Known rows, with every way that one mark hangs from another
dofed(firu(bavod lera tofi(goti))): [ 13   5  -8   6   3 -24  -6   3  23  -9 -20  25  -6   3  11  13 -18 -15
  -1 -10  -4 -20 -16   0  -7  -3   5 -23  15  23  -1  -7  -2  -3  12  10
  10 -21   6 -17  13   1 -29 -14 -12 -23  13   6]
megi(suseb): [ 16  -1  16 -18  15 -12  -8 -12   8   1 -32   0 -17  12  12   4  -9 -21
 -16  -2 -20 -18 -16 -23 -14   0  22   0 -20  -9  14  10  -2  11  -7   6
  -5  -3 -13  -9   9  11 -20  -5  -4  -9  44  11]
dolu(kepel vilu(goti)): [  8  -1  11  18  -2 -15 -20 -17  22  12 -43  -5 -26  16  -2  18  -8 -43
  -2  20  -7 -13 -35 -34 -22  -4  -8 -10 -34 -30   2  20  -6  19  15  29
  -1  -8 -14 -52  17  14 -12 -15  -1   1  47  13]
zaked(kenur(bavod(firu))): [ 10  -4  18 -27  17 -20  -9 -20  14  18 -20 -19 -10  13 -14  12 -22 -13
  -9   8 -15 -37 -14 -18 -17  -2  11  -7 -36  -7  13  12 -24   2  -8   9
  -4 -10 -19 -12   4   8 -26  -3   9 -20  43   0]
kenur(bavod(firu(lera tofi(goti)))): [ 11   0  12 -13   6 -16  -4  -5  16  13 -18  -1 -16   5  -5  13 -25 -22
 -21   5  -5 -27 -12 -23 -18  -2   9 -10   1   5   6   2 -25  -9   7   0
   5  -7 -14 -12   6   1 -22  -5 -11 -21  28   5]
firu(lera tofi): [ -1   1  -3   3  12 -25  -4   5  11   9 -13  23 -22   3  10   4 -17 -25
  -4   1  -3 -15 -22 -14 -18 -13  15  -9   9  23   9   2  -8   0  11   9
  -2  -6  -8 -17  14  -2 -25  -8  -9 -21  21  12]
vilu(dolu goti): [  7  -5   6  12  17  -8 -27 -13   0  -9 -37  21  -7   6  -6  15 -15 -23
  -5  11  -7 -20  -6 -38  -5  -5  24  -2 -30 -20   6  26  -7   7   0   6
  22 -12 -25 -23  15   2  -6  -6   2 -17  40   4]
funef(kepel): [ 13  -1  11  -3  13 -10 -11 -18   2   8 -26  17 -24  10  20  -5  -7 -33
  -8  -3 -14 -36 -37 -14  -4  -1  14  -3 -13   1  -2  12  -7  11   2  17
  -9   2  -6 -20   8  13 -20 -17  10 -12  38   0]
bavod(firu(lera tofi zogu(suseb)) kenur): [ -8   1 -13 -18  21  -9   1   1  13  14   4   9  -7   0  11  14  -7   3
   0  -4 -17 -28 -28 -16  -2  -3   2 -22   4  10   9   9 -29   3  32   6
  11   4 -32 -22  14   7 -41   3  -6 -22  31   1]
firu(bavod lera): [  6  -4   0  -5  10 -16   0   3  17  10 -17  24 -13  -6  -7   9 -10 -22
  -1  -1  -9 -21 -23  -9 -12  -8  10 -11  28   4   8   4  -4   9   4  12
   2  -8   1 -12   9  -5 -25 -11  -9 -23  21   5]
firu(lera zogu): [  6  -3  -3  -8  12 -18  -1  -5   2  16  -8  12 -17   3 -12   9 -10 -12
  -3   0 -11 -17 -26  -8 -13  -8  12  -8  12   6   0  15 -19   3   6  12
  -2   0 -10  -6   8  -3 -33 -17 -10 -20  28  12]
zogu(firu(tofi) suseb(megi)): [ -5   3 -17 -10  11  -9 -14   6  14   4 -14  20 -24   1  33  -3 -14 -11
 -16   4  -7 -13 -45 -22   4   3   1 -11  -3   6   2  25 -21  12   0  16
   9 -25  -8 -14  28  14 -21  -9  -8  -3  25   0]
firu(bavod tofi zogu): [  6  11 -15 -11  10 -28  -2  -5  23  10 -11  33  -6 -10 -13   2  -9 -16
 -11 -12  -2 -35 -31  15  -4 -11   4 -18  21  13  -2  -6  -7  -7   2  14
  15 -23 -10 -23  11  -1 -44 -17  -7 -30  16   9]
firu(bavod lera zogu(suseb)): [  4  -3 -15  -8   9 -17   6   7  15  12  -8  27  -9 -17 -14  10  -1  -7
  -1  -6  -9 -21 -31  -1   1  -3   0  -8  42   9   3  13 -14   8   2  17
  12 -12  -7  -7  14  -4 -43 -16 -11 -21  17   7]
zogu(firu(bavod)): [  6   1   3 -17  14  -8  -8  -9  14  10 -18  11 -19   1  12   2 -14 -13
 -16   5 -11 -19 -36 -11   0  -7   5 -22   3  -5   5  13 -13   7  -4  10
   6 -23   3 -15  14   0 -10 -13 -15 -11  33  -2]
zaked(kenur(bavod)): [  9  -5  19 -23  15 -22  -9 -18  13  16 -25 -15 -13  14 -18   9 -23 -19
  -8   6 -14 -36 -14 -17 -20  -2  14  -4 -31  -6  15  11 -19   4 -16  12
  -8 -13 -13  -8   5   8 -25  -6  12 -16  41   2]
dofed(firu(bavod(kenur) lera tofi zogu)): [ 10   3 -14   0   2 -21   1   0  20   6  -4  21  -5  -3   3  15 -11 -11
   6 -14 -14 -31 -19   0  -8  -5   5 -26  19  20  -6  -7  -5  -2  17   8
   9 -19  -6 -18  14   3 -42 -16  -4 -26  14   8]
firu(zogu): [ 11   3  -1 -12  18 -16  -7 -16   3  11 -18   8 -16  10 -14   3 -13 -13
 -10  -1 -14 -25 -33  -4  -7  -6  14 -11  -7  -4  -1  12 -19   1  -3  15
  -1  -4 -11 -16   8   4 -29 -16  -5 -15  34   8]
lera(firu(bavod(kenur) tofi(goti) zogu)): [  7  16 -16 -17  17 -18  -5 -11  25   0 -21  35  -3   5 -11   8  -6  -9
  -5 -15  -9 -29 -16   0  -3   7   9 -27   7   7  -2  -4 -18  13  11   7
  11 -11 -11 -23   6   7 -34  -8 -15 -21  23  -2]
dolu(kepel(minemo) vilu(goti)): [  8  -1  19  18  -2 -14 -25 -18  26  18 -40 -18 -27  19  -1  16   5 -31
  -1  22  -5  -4 -37 -37 -21  -3  -5 -13 -34 -30  10  22  -1  16  10  28
   2 -15 -18 -56  13  13 -11 -14   1   7  52  20]
tofi(firu goti): [  5   6   4  -3  19 -10 -11 -15  -7  -2 -40   4 -14  24  12   5 -24  -5
 -12   9  -5 -15 -17  -1  -4  -2  10 -18 -12  -3  10   5 -29   7  -8  24
  11  -4  11 -14   0   9  -1  -5 -30 -17  32   0]
dolu(kepel): [ 11   1   6  10   9 -17 -10 -22  10  10 -36   0 -30  19  -3   8  -9 -29
 -15   0 -11  -9 -33 -23 -16  -8  13 -12 -24 -12   6   7 -12  10   9  21
  -8   1  -8 -36  12  10 -15 -10  -2  -8  39   4]
minemo(kepel): [ 12   5   7 -15  26 -16 -30  -2   8  -1 -15   9 -25  10   4   2 -14 -32
  -3   1  -6 -13 -37 -33 -11  -8  19 -10  -8   5  12  15 -17   6   5  17
  -8  -3  -6 -18  15   7 -23  -7  -3  -9  38  10]
vilu(dolu(kepel) goti(tofi(firu(lera)))): [  4 -11   5  36   4 -17 -26 -18  -2  15 -42   3 -11   8   1  26  -8 -24
   0  16  -1  -6  -2 -43 -17  -8  22  -6 -29 -13  12  31  -9  10  10  19
  20  -7 -21 -37  14  11  -1  -3  -7 -22  38   3]
kenur(bavod(firu(zogu(suseb)))): [ 17  -1  11 -18  10 -11  -4 -13  10  19 -17  -9 -16   1 -12  10 -19 -16
 -22   5 -14 -32 -23 -25 -12   0  11  -8  -5  -6   1   9 -30  -2  -1   4
   5  -8 -21 -14   7   6 -24  -9  -4 -15  34   3]
lera(firu(bavod tofi(goti) zogu)): [ 12  17 -15 -14  15 -24  -7 -13  22   0 -24  37  -4   3 -12   5  -8 -10
  -9 -13  -4 -25 -18   2  -4   6   9 -21   7  10  -6  -3 -17  11   6   9
  13 -15  -9 -23   6   4 -32 -12 -18 -20  20   1]
goti(tofi(firu(bavod zogu(suseb(megi))))): [  7  -4  -7   8  12 -23 -12 -10   4  32 -27  -1 -11   5   2   6 -11 -13
   1   6 -10 -23 -32  -5 -16  -4  14 -13   3   6   9  21 -20  13  -7  31
   5  -9   0 -25   8  19 -20  -9 -12 -23  26   0]
kenur(bavod(firu(lera tofi))): [ 12  -1  13 -12   7 -16  -3  -6  14  19 -14  -3 -18   1  -4  11 -23 -25
 -19   6  -8 -28 -14 -27 -21  -6  13  -8  -1   5   4   2 -22  -6   7  -1
   3  -7 -18 -15   8   2 -21  -5  -6 -21  29   7]
vilu(goti(tofi(firu(bavod)))): [  7  -5  12  14  10 -16 -16 -11   1  13 -41   3 -11   8  11  16 -15 -25
   2  15  -6 -26 -20 -20 -16  -4  13  -6 -14  -8  15  26  -6   2  -4  24
  11 -14  -4 -33  16  10  -8  -1  -8 -17  36   4]
lera(firu(bavod(kenur) tofi zogu(suseb))): [  7  13 -19 -14  18 -17  -2  -7  22   8 -17  35  -8  -4  -6   5  -2 -10
  -1 -13 -15 -30 -21 -10  -1   7  11 -22  10  10  -1  -1 -17  20   8   8
  11 -14 -20 -26  12  10 -36  -7  -7 -16  21  -1]
goti(tofi(firu(lera))): [  6  -8   8  13  15 -23 -11 -11  -3  34 -29 -11 -19  13  12   9 -17 -19
   4  14 -10 -14 -25 -17 -25 -11  23 -13  -4  12  17  19 -18  11  -3  26
  -5   0   4 -24   7  14  -7  -4 -15 -20  31   3]
tofi(goti): [  8   5   4  -7  19 -12 -16  -9  10 -14 -40  11 -14  25  -2   5 -22 -14
 -17   0  -4 -14 -26  -2  -5   3   9 -14 -11  -6  10  10 -20   2  -3  18
   1  -1   7 -12   6   5 -15  -7 -15  -9  36   0]
vilu(dolu(kepel) goti(tofi(firu))): [  6  -9   6  35   6 -16 -28 -22  -1  13 -46   1 -11  11  -1  24  -9 -23
  -3  15  -3  -9  -5 -41 -15  -8  22  -7 -36 -17  12  29 -10   9   7  20
  22  -9 -22 -39  14  13   0  -3  -6 -21  40   3]
tofi(firu(lera zogu) goti): [  2   4  -4  -3  12 -14  -3 -10  -8   6 -25   8 -11  17   5  10 -19   4
  -8   7  -3 -12 -14   4  -4  -3   5 -17   7   5   5   8 -33   2  -1  23
  14  -1   8  -4   0   2 -15 -11 -36 -24  25   6]

Rows
[  1  -2 -15 -16  10  -2 -10   5  17   4 -18  22 -19  -5  20   0  -8  -9
 -13   2 -11 -17 -47 -19   7   6  -2 -13  10  -7   1  27 -19  19  -4  17
  12 -26  -2 -10  23  12 -22 -11  -8  -3  25  -4]	zogu(firu(bavod) suseb(megi))
[ -3  -4 -17 -13  10 -10   9   9  18  13  -3  24  -7 -13 -13  14   2  -5
   5  -9 -17 -27 -28  -4   1   1  -1 -15  43   4   9  11 -16  12   9  15
  11  -7 -11  -6  14   1 -47 -11  -4 -20  21   3]	firu(bavod(kenur) lera zogu(suseb))
[  8  15 -20 -10  16 -20 -13  -9  15  -3 -26  33 -11   9  -3   3 -10  -9
  -9 -10  -6 -19 -23  -9  -4  12  11 -15  -5  11  -7  10 -25  16   7  12
   8 -10 -15 -19  12  12 -32 -10 -14 -12  22   2]	lera(firu(tofi(goti) zogu(suseb(megi))))
[  9  -3   4  14  15 -14 -25 -22   9   9 -31   1 -18  14 -15   8  -1 -15
 -12   3  -8  -2 -17 -35 -10  -9  29 -13 -29 -15   8  12 -10  13   4  10
  10  -6 -24 -31   5   8  -8 -12   1 -13  41   5]	vilu(dolu(kepel(minemo)))
[  7   1 -14 -11  15 -13 -10  -6   6   7 -18  15 -16   5  -9   1  -8 -12
  -9  -4 -14 -24 -40  -9  -2   3   9  -5  -2  -5  -3  22 -23  10  -3  20
   3  -7 -15 -13  15  12 -37 -15   0 -11  30   6]	firu(zogu(suseb(megi)))
[ 18  -2  -3   3   7 -18  -5  -9   4   6 -12   6 -13   9   3  12 -16 -12
   2  -5 -17 -20 -23 -10 -10  -4  13 -17  -1  11  -8   7 -12   2   9  10
  -1 -11  -5 -13  11   3 -28 -20  -6 -16  24  11]	dofed(firu(lera zogu))
[ -7   5 -11 -21  19 -10  -2  -2  16   8  -1   9  -3   8   5  17 -11   5
  -4  -5 -12 -28 -20  -7  -3  -2   0 -27   0   7   8   5 -30  -4  34   5
  10   8 -24 -18   8   4 -39   2 -13 -26  33   0]	bavod(firu(lera tofi(goti) zogu) kenur)
[ -3   2  -7  -7  17 -11  -8   2  10   3 -16  15 -26   0  36  -3 -15  -6
 -18   8  -8 -10 -44 -21   9  -2   1 -15   0  13  10  19 -20   9  -3  13
  11 -27  -7 -18  26   8 -14  -7 -13   0  29   1]	zogu(firu(tofi) suseb)
[ 11  14  -4  -8  21 -20 -14 -13  14  -4 -33  27 -15  16   2   2 -16 -18
 -10  -4  -7 -17 -17 -14  -9   5  19 -18 -14  10   1   1 -18  15   7   7
   2  -7  -8 -25   8   8 -15  -5 -15 -11  28   0]	lera(firu(tofi(goti)))
[ -3   7 -13  -4   7 -27  -3   3  14   2 -10  27 -11   5  -2  10 -15  -8
 -10  -7   5 -14 -21   9  -7  -6   1 -14  20  24   3   5 -19 -12  13  12
   9  -6  -6  -6  10  -5 -41 -14 -20 -26  18  14]	firu(lera tofi(goti) zogu)
[  1   4 -12  -4   9 -13   1  -2   0   2 -25  18  -5   3   4  12 -12   8
  -7   3  -1 -15 -17   8   5   1  -4 -17  28   7   7   6 -30   6  -3  26
  24 -11  10  -4   3   2 -23 -11 -36 -24  17   2]	tofi(firu(bavod lera zogu(suseb)) goti)
[  2   8  -7 -12  14  -8  -2 -13   3   2 -28  12  -3  13  -3  11 -15   5
  -7  -1  -8 -28 -16  13   2   0   1 -26   9  -7   7  -1 -30   4  -4  24
  21  -7   7 -11  -1   7 -20  -7 -29 -25  27  -2]	tofi(firu(bavod(kenur) zogu) goti)
[ 15   8  -8 -11  24 -14  -8 -16   5   7 -25  19 -16   8  -7   1  -7 -11
  -5  -3 -18 -19 -27 -20  -4   7  19 -13  -8   1  -4  14 -24  24   1  11
   1  -6 -17 -21  10  10 -23 -11  -9  -6  31   1]	lera(firu(zogu(suseb)))
[ -5   2  -2 -10  10 -15  -7   1  12   5 -13  15 -22   8  26   5 -20  -9
 -16   6   0  -7 -28 -11  -3  -7   2 -21   6  15   8  13 -18  -3   8   6
   6 -17   3  -8  16  -2 -13 -10 -25 -12  27   5]	zogu(firu(lera tofi(goti)))
[  5  -5   5   7  17 -20 -10 -13   5  32 -30  -7 -13  11   6   9 -14 -18
   4   8 -14 -24 -26 -10 -20  -8  20 -19  -2   4  18  12 -15  13  -5  26
   0  -4   4 -29   6  18  -9  -2 -11 -22  32  -3]	goti(tofi(firu(bavod(kenur))))
[  2   3 -11 -10  19 -19  -3  -2   9  13  -2  14 -10  -4   9   8 -12  -1
 -10   2  -7 -21 -31 -12  -2  -7   3 -13   4  16   1  12 -27  -2  23   9
  12  -4 -27 -23  13   2 -36  -5 -15 -22  26   7]	bavod(firu(lera tofi zogu(suseb)))
[ -4   7  -2 -19  26  -6  -9  -7  18  -1 -15   6  -6  17  13  12 -17  -3
  -9  -3 -14 -30 -24 -13  -4  -1   6 -28 -18  -1  12   1 -26   0  26   6
   8   5 -21 -28   9  11 -26   8  -8 -19  39  -6]	bavod(firu(tofi(goti)) kenur)
[  6  -9  11  34   5 -16 -32 -22   2  17 -44  -8 -11  12   1  22  -1 -15
  -1  16  -1  -3  -7 -44 -15  -7  25  -8 -36 -17  17  31  -6   8   4  20
  24 -14 -24 -43  12  13   0  -3  -3 -17  44   7]	vilu(dolu(kepel(minemo)) goti(tofi(firu)))
[  7  -4  12  25  -3 -21 -23 -18  24  21 -45 -13 -25  17  -1  21  -7 -44
   1  22  -5 -11 -36 -33 -27  -4  -7 -11 -33 -25   7  26  -4  18  15  32
  -3  -7 -11 -55  16  18 -10 -13  -1  -1  48  12]	dolu(kepel vilu(goti(tofi)))
[ -4   5 -11 -20  25  -8  -3  -6  13  10  -3   6  -7   4  10   9  -9   2
  -6  -4 -19 -34 -33 -14   2  -2   4 -24  -9   3   8   7 -30   3  25   9
  12   1 -32 -29  14  13 -38   4  -2 -19  36  -2]	bavod(firu(tofi zogu(suseb)) kenur)
[  0  -3   1  -5  15  -8   4  -6  -3  21 -16  10 -15   3  10   9 -13 -11
   6   8 -16 -26 -15 -13 -12 -11  14 -19  15   1  10  -1 -18  15   1  18
   8  -4   1 -15   4   5 -11  -4 -18 -26  24   1]	tofi(firu(bavod(kenur) lera))
[ 12  13  -9 -11  20 -24  -9 -17  10  10 -20  27 -15   8  -6   1 -10 -16
  -7  -7 -11 -23 -21 -12 -10   1  20 -17 -10  11  -6   2 -19  14   7   6
   2  -9 -18 -26   8   8 -25 -11 -11 -16  26   5]	lera(firu(tofi zogu))
[ 13   3 -17   5   2 -25   0   3  19   3  -8  26  -6  -9   8  11 -10  -9
   2 -11 -10 -24 -25   0  -2  -4   3 -18  25  26  -6  -2  -6   0  10  13
  14 -25  -6 -18  18   3 -42 -18  -7 -21  10  10]	dofed(firu(bavod lera tofi zogu(suseb)))
[  3   6  -9 -13  16 -20  -6  -6  11   6  -8  14  -6   4   4  11 -16   0
 -13  -1  -2 -20 -25  -2  -4  -6   1 -17   2  13   1   8 -28  -9  25   8
  12   0 -19 -20   7  -1 -35  -6 -21 -27  26   6]	bavod(firu(lera tofi(goti) zogu))
[  2   3  -2  -2  11 -12  -3  -5   1   1 -31  16  -8  11   8  11 -19  -2
  -6   6  -1 -15 -12   4  -4  -3   4 -19  18   3  10   1 -24   6  -2  23
  16  -7  15  -8   0   1 -10  -7 -35 -25  21   0]	tofi(firu(bavod lera) goti)
[  1   2   2   0  14 -11  -6  -8  -8   2 -33   7 -14  20  14  10 -23  -3
  -7  10  -3  -9 -12  -4  -8  -4   9 -16   1   5  11   6 -28   6  -1  22
   9   0  13  -8   1   3  -4  -5 -34 -20  27   3]	tofi(firu(lera) goti)
[ 12   7  -2 -15  23  -9  -7 -14  17   6 -27  24 -11   7  -9   6  -8 -19
   1  -7 -21 -29 -18 -20 -10   6  20 -22  -3  -6   2   1 -14  27   5   6
  -1  -4 -10 -25   7   9 -18  -4  -4 -12  31  -6]	lera(firu(bavod(kenur)))
[ -1  -2 -10  -6  13  -9   8  -3  -4  21 -10  13 -12  -5   5   9  -6  -1
   5   5 -17 -26 -21  -7  -3  -8   7 -17  24   4   7   5 -24  15   0  22
  16  -8  -5 -12   7   6 -24  -8 -18 -25  21   3]	tofi(firu(bavod(kenur) lera zogu(suseb)))
[  8  -4  -2   9  15 -24  -9 -12   3  32 -28  -4 -12   4   3   7 -11 -11
   0   8 -11 -22 -31  -5 -14  -6  15 -14   5   8  13  18 -20  10  -9  30
   6 -10   1 -28   8  16 -17  -7 -15 -21  28   1]	goti(tofi(firu(bavod zogu(suseb))))
[  4  14 -17 -12   8 -28  -5  -3  27  -4 -19  36  -1  -3 -14   6 -11  -9
 -16 -15   5 -29 -27  24   2  -4  -5 -20  23  12   1  -6 -12 -13   2  17
  20 -21  -2 -18   8  -1 -44 -16 -17 -29  16   6]	firu(bavod tofi(goti) zogu)
[  5  -7  -3  11  11 -24  -6  -7   3  35 -23  -3 -12   2   4  10 -10 -11
   4   9  -9 -18 -28  -7 -16  -8  14 -14  15  14  14  19 -18  11  -5  28
   5  -7   2 -23   8  13 -19  -8 -17 -24  25   2]	goti(tofi(firu(bavod lera zogu(suseb))))
[ -4   3  -6 -12   6 -15  -4   4  21   4 -12  24 -16  -2  20   7 -15  -8
 -16   2   2 -12 -27  -4   0  -7  -4 -23  21  14   8   7 -13  -3   7   8
  13 -24   6  -9  15  -5 -19 -11 -26 -17  21   2]	zogu(firu(bavod lera tofi(goti)))
[  3  -8   4   9  14 -20  -7  -8   5  34 -26  -6 -14   8   8  11 -13 -16
   7   9 -13 -20 -23 -12 -23  -9  19 -18   7   9  19  14 -15  14  -1  25
  -1  -1   5 -24   6  14 -11  -2 -14 -24  28  -1]	goti(tofi(firu(bavod(kenur) lera)))
[  8   7  -5 -14  22 -20  -9 -15   9  12  -9  10  -9   4   3   4 -15  -6
 -15   0  -9 -28 -33  -5  -4  -9   8 -17 -14   6  -3   6 -25  -6  19   8
  11  -5 -25 -31   8   4 -31  -7 -12 -24  32   5]	bavod(firu(tofi zogu))
[ -4   5 -13 -11  13 -11  -6   7  22  -5 -21  26 -17  -6  28   1 -12  -2
 -20   2  -2 -12 -41  -6  16   3  -9 -19  18  12  12  13 -18   5  -4  16
  21 -33   3 -15  23   5 -20  -8 -20  -5  22  -3]	zogu(firu(bavod tofi(goti)) suseb)
[  8  -7  18 -25  15 -21  -6 -16  13  20 -17 -18 -10  11 -13  13 -22 -13
  -6   8 -14 -35 -12 -20 -18  -2  10  -5 -28  -3  14  13 -24   2  -5   8
  -4  -9 -19 -10   4   6 -27  -3   7 -21  40   1]	zaked(kenur(bavod(firu(lera))))
[ -5   7  -5 -18  12 -10  -6  -2  24   1 -16  19 -14   4  20   6 -15  -8
 -16  -2  -6 -21 -31  -3   4  -3  -3 -30   6   4  11   3 -15  -1   4   8
  14 -24   4 -15  15   2 -19  -7 -18 -14  29  -4]	zogu(firu(bavod(kenur) tofi(goti)))
[  1   8 -22  -6  12 -23  -9   0  12   6 -12  27 -15   0   0  -1 -10 -14
 -10  -8  -5 -25 -39  -2  -3  -2   5  -7   3  13  -3  12 -19   1   3  19
  10 -15 -18 -19  19  11 -44 -14  -1 -17  20  10]	firu(tofi zogu(suseb(megi)))
